Each row was made from one small tree. The marks that hang from a mark follow it in brackets, in alphabetical order. Every link used is in the known rows. Write each row's tree.
Known rows:
C[D[A[U] Y]]: [ 17   3   0   1  -1   7 -30   4  -2   5 -36  21 -30  -2  -6  20  22  -8
  12]
U[A[D] X]: [ 11  -5   3   5   7  -6   3  -2  17   9 -22  36 -10  -8 -12   7  -5 -17
  13]
C[D[A G Y]]: [ 18   6  -8   8   4   6 -20   6 -12   6 -27  18 -22  -3  -7  12  34  -4
  10]
A[D[C G Y[F]] U]: [ 18   0   7   1   6   5 -15   6 -55   6 -10  22 -40   7 -16   9  30 -14
   3]
D[A[U] C G Y]: [ 15   5   6  19   4  -3  -9   5 -39   5 -14  21 -32   3 -12  18  40  -6
   3]
D[A]: [ 13  -5  -2   6  -2   0 -20   3  -1   2  -5   9  -4 -12  -5  16   1   2
   8]
U[A[D[C Y]] X]: [ 12   1  10  18  10   1  -3  -2   1  13 -27  43 -23  -4 -16  13  21 -18
  11]
D[G]: [ 12  -7  -7  -2   4   2   0   2 -17   4 -10   9 -10  -7  -7   5   6  -9
   5]
G[D[Y]]: [ 15  -4  -5   0   6   4 -13   4 -13   9 -32  14 -18 -21 -10  19  15 -10
   6]
C[D[Y]]: [ 15  -3  -7  -6   3  20 -25   2   3   8 -39  15 -19  -9  -5  14  12 -11
  12]
C[D[A[U] G Y]]: [ 19   6  -4   5   3   2 -16   6 -17   5 -32  22 -34   3  -9  16  34  -8
   9]
A[D[C G Y] U[X]]: [ 14   3  10   6  14  -1   8   2 -35  15 -18  44 -40  14 -16  12  33 -25
   2]
U[A[D[C G]] X]: [ 10   1   5  19  12  -8  14  -2  -3  11 -14  45 -21   3 -16   5  16 -20
   6]
F[Y]: [ 10 -11   5  -4   1  15 -15   1   0   9 -11  27  -2  -9   2  14 -15  -7
  12]
A[D]: [ 13  -8  -4 -10   5   2 -25   3 -10   7 -15  22  -9  -8  -9  12  -5 -13
   5]
U[A[D[G]] X]: [ 13  -1   0   7  11 -13  16   0   2  10 -17  36 -15  -1 -15   2   9 -19
  10]
D[C]: [  9  -7   2   8   1  13 -16  -3  -7   5 -11  17 -11  -9  -7  14  -1  -8
   4]
A[U]: [ 12 -10   1  -8  -1   4 -10   0  -8   3 -20  12 -18  -8  -6  13  -7 -12
   7]
C[D]: [ 12  -6  -8  -7   1  17 -21  -1  14   7 -31  17 -14  -9  -3  11  -6 -12
  11]
G[D[A[U] C Y[F]]]: [ 18   2  11  18   0   4 -17   4 -28   4 -14  16 -37 -10 -14  23  28  -1
   6]

Which tree is each row?
[ 12   0   1  22   4  -1 -18   1  -5   8 -13  27 -16 -14 -10  24  13  -4
   3]
G[D[A C]]
[ 13   0   4   9   3  -8  21   2 -10   7  -4  27 -22   7  -8  10  12 -10
   7]
D[A[U[X]] G]
[ 16   4   5   4   1  10  -5   0  11  10 -31  33 -32   5  -5  18  19 -12
  14]
C[D[A[U[X]] Y]]
[ 15   3  -9   7   2   3 -17   3  -1   5 -20  19 -15  -1  -5  10  16  -6
   8]
C[D[A G]]
[ 12   0   0  12   7   9  -6   2 -36   7 -17  15 -22  -5 -11  11  32  -9
   3]
D[C G Y]
[ 16   2   4   2  11  -2 -16   5 -47  10 -24  33 -38   6 -17  14  34 -20
  -1]
A[D[C G Y] U]
[ 14   4   1  17  12  -8 -14   4 -27   7 -28  32 -26  -6 -19  11  37 -15
   5]
U[A[D[C G Y]]]
[ 22   5  -1   3  -2   9 -14   7 -24   2 -20  10 -37   3  -8  10  31  -3
  12]
C[D[A[U] G Y[F]]]
[ 16   3  -4   9   3  -5 -12   7 -28   3 -10   8 -14  -8  -9  12  32   1
   6]
D[A G Y]
[ 13   1   5  19   1   8 -25   2 -17   5 -11  15 -16  -9  -9  20  25   1
   6]
D[A C Y]
[ 13  -1   1  11   8  10 -15   1 -18  11 -29  22 -24 -17 -12  22  21 -11
   3]
G[D[C Y]]
[ 14  -1   5   9   4  -8  11   1   8  10 -17  33 -24  -5  -9  21   3 -12
   7]
G[D[A[U[X]]]]
[ 18  -4  -4  -8  -3  27 -25   3  -5   4 -25   5 -22  -9  -4   8  10  -5
  16]
C[D[Y[F]]]
[ 12  -7   6 -10   7  -2   2   0  -3  12 -17  37 -23   5  -9  12  -8 -22
   7]
A[D U[X]]
[ 18   7   2   8   6   3   7   3  -6  10 -29  34 -36  10  -8  12  31 -14
  11]
C[D[A[U[X]] G Y]]
[ 14  -1   4   5   8  -5   0   1   6  10 -30  35 -16  -9 -14  10  13 -17
  13]
U[A[D[Y]] X]
[ 15   4   3  23   6   1 -23   3 -17   9 -21  25 -22 -16 -13  26  30  -3
   4]
G[D[A C Y]]
[ 18  -5  10 -11   4   8  -1   4 -22   9 -13  25 -31   4 -11   9   9 -15
  11]
A[D[Y[F]] U[X]]
[ 17   2   5  16   6   0 -12   5 -34   4 -15  21 -28  -7 -18   5  32  -9
   8]
U[A[D[C G Y[F]]]]
[ 15   4   7  20   5  -3 -18   3 -21   8 -28  29 -35 -10 -14  29  30  -8
   3]
G[D[A[U] C Y]]
[ 15  -1  -1   6   1 -11  -3   4 -23   1  -8  15 -21  -1  -8  12  13  -5
   5]
D[A[U] G]
[ 12  -4   7   7  -1  -2   8  -1   6   6  -7  26 -18   2  -6  15  -2  -8
  10]
D[A[U[X]]]
[ 11   2  12  22   6  -2  10  -2   2  12 -13  42 -31   1 -11  24  10 -13
   4]
G[D[A[U[X]] C]]
